What can hang from each mark:
K_635: K_192 K_610 K_724 K_853
K_610: K_170 K_635
K_170: K_580 K_610 K_724 K_853
K_853: K_170 K_635
K_724: K_170 K_635
K_192: K_635

Known rows, with every way that one mark hangs from another:
K_610(K_635(K_192 K_724(K_170(K_580)) K_853)): [-1.937 -2.258 -4.646  1.242 -5.278  0.874  2.834 -0.722  1.022 -0.400
  2.432  2.015  1.660  1.649  5.864 -5.622 -1.030  0.725  4.262 -4.791
  2.309 -5.343  1.539]
K_853(K_170): [ 5.153  4.598  0.021  0.227  3.882  0.178  2.423 -0.805  3.065  2.729
 -0.581 -2.062  1.996  5.589  1.863 -1.856 -0.298 -0.708 -3.083  2.129
 -1.918 -1.165 -6.082]
K_610(K_170 K_635(K_724 K_853)): [-1.703  0.529 -2.307 -1.604 -2.093  0.495  1.224 -0.262 -1.374 -1.231
  2.202  3.536 -4.208  5.026  2.689 -0.293 -0.002  1.428  2.174 -2.221
  2.729 -5.229  1.772]
K_192(K_635(K_610 K_853(K_170(K_580 K_724)))): [-0.436 -1.978 -0.162  1.291 -0.152 -1.736  1.672 -1.553 -1.003  1.684
  2.801  2.004  0.349  3.675  4.911 -1.005  0.982 -1.740 -1.029 -0.985
  1.179  0.803 -0.582]
K_635(K_192 K_610(K_170) K_853): [-4.185  0.095 -1.887 -1.055 -4.513 -0.597  0.758 -0.489 -0.428  2.096
  3.007  0.967 -1.590  7.238  3.734 -1.884 -0.887 -0.682  4.356 -2.276
 -1.619 -2.826  1.281]
K_724(K_635): [ 3.037  4.093 -0.374 -2.001  2.891  4.762  1.288 -0.876  1.554  1.905
 -1.588  0.583  0.857  2.645  1.111  0.552  0.645  0.915  0.122  1.051
 -2.190 -1.498 -3.309]
K_170(K_580 K_610(K_635) K_724 K_853): [-2.477 -5.793  7.076 -6.888  1.249  5.584 -1.987  2.992 -0.986 -1.386
  3.767  7.149  2.514 -4.583 -0.281 -0.302 -4.986  1.306 -3.766 -0.221
  6.991 -1.226  2.916]
K_192(K_635(K_610 K_724(K_170))): [ 2.881  4.016 -3.426  2.702 -2.067 -0.263  2.731  0.755  1.034  2.594
  2.167  0.165  0.491  6.266  1.425 -0.372  1.633 -4.628  2.508  0.590
 -2.431 -0.481 -1.113]
K_635(K_853(K_170(K_724))): [ 1.007  0.280  0.320  0.877  3.593  0.016  2.545 -0.799  0.469  1.286
  2.392 -2.146  0.540  5.555  5.001 -0.769 -0.154 -0.131 -0.934  1.221
  2.443 -1.555 -3.198]
K_170(K_580 K_610 K_724(K_635(K_192 K_853))): [-4.682 -6.944  1.324 -4.401  0.970  5.111  0.203 -0.995  0.352  0.576
  3.785  3.492  1.459 -1.727  4.692 -0.315 -1.397  1.193  3.805 -0.930
  1.998 -1.984  2.260]
K_853(K_635(K_610(K_170(K_580)) K_724)): [-0.403  1.181 -0.495 -2.220 -3.841 -1.569  2.312 -1.073 -1.245  3.978
  3.446  1.165  0.443  4.791  0.396 -1.542 -3.611  0.502  2.227 -0.946
  0.036 -2.992  1.770]
K_724(K_635(K_610(K_170(K_580)))): [-0.522 -1.139  1.056 -4.296 -1.510  1.916  0.846  0.122 -0.069  3.410
 -0.798  4.981  0.382  2.349 -0.049  2.604 -2.474  1.068 -1.403 -0.890
  0.278 -2.805  0.068]
K_170(K_580 K_610 K_853): [-0.243 -1.508  5.633 -6.356  2.602  3.894 -1.759  1.409  1.569  2.064
  2.903  3.628  1.815 -1.914  2.250 -1.148 -4.561  0.455 -3.418 -0.002
  3.578 -1.787  0.477]
K_170(K_610 K_724 K_853(K_635)): [-0.470  0.069  5.526 -3.989  4.832  4.850  0.221  2.451 -0.730  0.879
  5.611  1.119  1.072  0.264 -1.457  0.970 -3.404  0.830 -0.838  3.070
  4.194  2.249  0.583]
K_192(K_635(K_610(K_170(K_580)))): [ 0.022 -1.192  2.048 -3.687 -1.119 -0.805 -0.712 -0.905  0.393  1.328
 -0.149  5.956 -0.425  2.391  1.733  1.509 -0.528 -1.585 -0.523  0.351
 -0.352  0.252  0.547]
K_170(K_724 K_853): [-0.100  1.272  5.042 -2.736  2.970  4.765 -0.610  1.603 -0.051  1.013
  3.506 -0.328  2.239 -0.189  1.738 -0.652 -1.033 -0.534 -0.614  1.461
  3.673 -0.451  0.877]
K_853(K_170(K_580)): [ 4.385  1.083  1.384 -1.283  3.009 -0.262  1.713 -1.773  3.337  2.826
 -1.020 -0.276  3.508  2.575  3.693 -2.811 -2.071  0.332 -4.009  0.681
 -0.215 -2.125 -4.934]
K_170(K_580 K_724(K_635(K_192 K_610)) K_853): [-3.201 -1.937  2.055 -2.087 -3.346  5.266  0.435  1.094 -0.742  3.273
  4.137  2.003  4.182 -2.637 -0.542 -2.830 -0.492 -0.571  2.709 -3.164
  0.654 -1.041  4.335]
K_635(K_192 K_610(K_170(K_853)) K_724): [-2.503  2.851 -0.665 -0.698 -5.007  0.625  0.842  1.736 -0.196  4.256
  5.889 -0.191  0.013  4.019 -1.572 -3.471  0.099 -3.059  5.057 -2.615
 -1.493 -3.552  4.326]
K_853(K_635): [ 3.169  5.583  0.402 -1.166  2.417  2.498  1.885 -1.766  0.967  1.135
  0.503 -1.751  1.521  4.596  1.699 -2.157 -1.478  1.579  0.602  2.137
 -1.541  0.561 -3.691]
K_635(K_610 K_724 K_853): [-1.635  4.542 -3.879  0.857 -4.668  0.028  1.545 -1.221 -1.773  3.859
  4.738 -2.585 -1.357  7.948  5.703 -4.184 -0.679 -1.194  4.287 -2.672
 -1.986 -5.056  1.216]

Rows:
[-1.295 -5.593  6.574 -6.289  2.726  1.882 -1.000 -0.189  0.659  0.539
  0.881  3.503  2.402 -0.428  3.527  2.180 -3.255  0.386 -0.891  2.363
  5.469 -2.549  0.809] -> K_610(K_170(K_580 K_724))
[-0.049  1.361 -0.059  0.151 -3.996  0.674  2.228  2.564  0.122  5.114
  4.110  0.158  3.131  2.146  2.068 -2.603 -3.456 -1.850 -0.929 -2.862
  3.161 -4.347  1.801] -> K_635(K_610 K_724(K_170(K_580 K_853)))
[ 0.274  1.949 -0.259 -2.799 -0.512  2.207  1.617  0.890 -0.302  3.316
 -0.553  3.188 -1.065  5.310 -1.814  3.638 -0.707  0.146 -0.412  0.485
 -1.203 -1.771 -1.163] -> K_724(K_635(K_610(K_170)))
[-0.839  2.580 -0.972 -0.957 -2.915  0.029  2.245 -0.387  0.181  2.483
  2.394  0.459  0.556  6.616 -1.571 -1.762 -1.558 -0.216  4.186  0.564
 -3.400  0.425 -0.429] -> K_853(K_635(K_192 K_610(K_170)))
[-3.195 -0.737  2.656 -1.353 -3.665  2.744  0.984  0.391 -1.403  2.814
  6.078 -0.176  4.728 -0.772  0.068 -5.344 -2.899  0.293  3.168 -1.894
  1.005  0.798  3.920] -> K_170(K_580 K_724 K_853(K_635(K_192 K_610)))
[-2.225 -3.343  4.281 -4.219 -1.033  0.382  1.198  0.120 -1.843  2.143
  2.698  2.805  2.199  2.727  0.243  1.394 -4.781  1.152 -0.064  1.399
  3.564 -0.383  1.431] -> K_853(K_635(K_610(K_170(K_580 K_724))))
[-1.690  0.845  0.074 -2.337 -3.625  0.412  0.405  0.123  1.270  2.806
  1.614  1.080  1.113  5.715  0.385 -1.851 -1.283 -2.110  3.287 -0.157
 -3.074 -2.109  0.153] -> K_635(K_192 K_610(K_170))
[ 1.582  3.703 -2.615  1.477 -3.326  0.427  2.940  1.424  0.619  4.571
  2.779 -2.086  2.156  7.367  1.889 -1.553 -2.253 -3.127  1.538 -0.017
 -1.183 -4.028 -1.353] -> K_635(K_610 K_724(K_170))
[ 4.783  4.544 -1.757  0.294  3.803 -0.313  4.111 -0.277  1.705  3.472
  3.872 -2.621  0.291  6.746 -1.291 -1.828 -1.908 -0.794 -0.173  2.659
 -2.066 -0.704 -4.340] -> K_853(K_170(K_610) K_635(K_724))
[-0.526  0.298 -4.173  2.430 -3.945 -1.835  2.613 -1.036 -0.120  2.407
  3.191  1.830 -0.582  4.767  6.798 -1.341  0.474 -2.334  2.539 -2.937
  0.730 -2.302  0.997] -> K_192(K_635(K_610 K_724(K_170(K_580)) K_853))
[-1.817 -0.636  3.841 -3.297  2.515  4.974  0.504  1.758  0.348  0.642
  6.773  0.264  2.262 -0.369 -1.565 -1.766 -2.134 -0.242  3.085  2.092
  1.495  2.513  1.692] -> K_170(K_610 K_724 K_853(K_635(K_192)))
[ 0.281  3.262 -2.945 -0.131 -3.627  3.070  1.082 -1.101  1.497 -0.279
  2.195 -0.052  1.868  2.352  0.766 -6.790  1.032 -1.091  5.625 -1.903
 -3.664 -3.784  0.728] -> K_610(K_635(K_192 K_724))
[-0.150  3.337  1.225 -1.447  1.116  1.678  1.334  0.517  1.218  0.893
  3.124  0.605 -0.128  2.025 -1.733 -1.446 -0.418  0.986  2.521  0.252
  0.491  1.493  0.673] -> K_610(K_170(K_853(K_635(K_192))))
[ 0.204  2.241 -4.035  2.199 -3.715 -3.106  3.297 -1.765 -0.747  5.165
  3.795 -1.873  0.559  6.817  5.504 -4.974 -1.605 -0.599  0.316 -3.758
 -0.867 -5.495 -0.782] -> K_635(K_610 K_724 K_853(K_170(K_580)))
[-1.891 -4.464 -0.535  0.369 -1.391  0.718  2.072 -1.098  0.470 -1.382
  2.135  2.130  2.609  0.792  4.047 -4.921 -0.404  1.244  0.587 -2.817
  2.309 -2.288 -0.210] -> K_610(K_635(K_192 K_853(K_170(K_580 K_724))))
[-1.273 -6.079  6.817 -7.086  3.342  4.049 -1.622  0.238  0.979  1.102
  2.893  3.112  3.754 -1.183  3.955  0.170 -4.976 -0.292 -1.059  2.927
  3.609 -1.997  0.200] -> K_170(K_580 K_610 K_724)
[-2.100 -2.803  3.139 -4.625 -2.530  2.845 -0.836  1.200  0.940 -1.262
  0.991  6.625  1.201 -2.960 -0.776 -2.800 -1.631  1.626 -0.459 -3.106
  3.256 -2.024  3.015] -> K_610(K_170(K_580 K_853) K_635(K_192))
[-2.522  0.697 -0.364 -1.881 -2.430 -0.805  0.590  0.058 -1.182  2.332
  2.123  1.930 -2.748  7.840  3.902  1.011 -2.011  0.096  0.501 -1.051
  1.026 -2.879  0.042] -> K_635(K_610(K_170) K_853)
[-4.132  1.232 -4.108  0.228 -6.080 -1.341  1.704 -0.944 -0.628  3.430
  5.492 -0.690 -1.947  7.649  3.585 -3.506  0.217 -2.099  7.513 -3.244
 -2.246 -5.148  3.436] -> K_635(K_192 K_610(K_170) K_724 K_853)
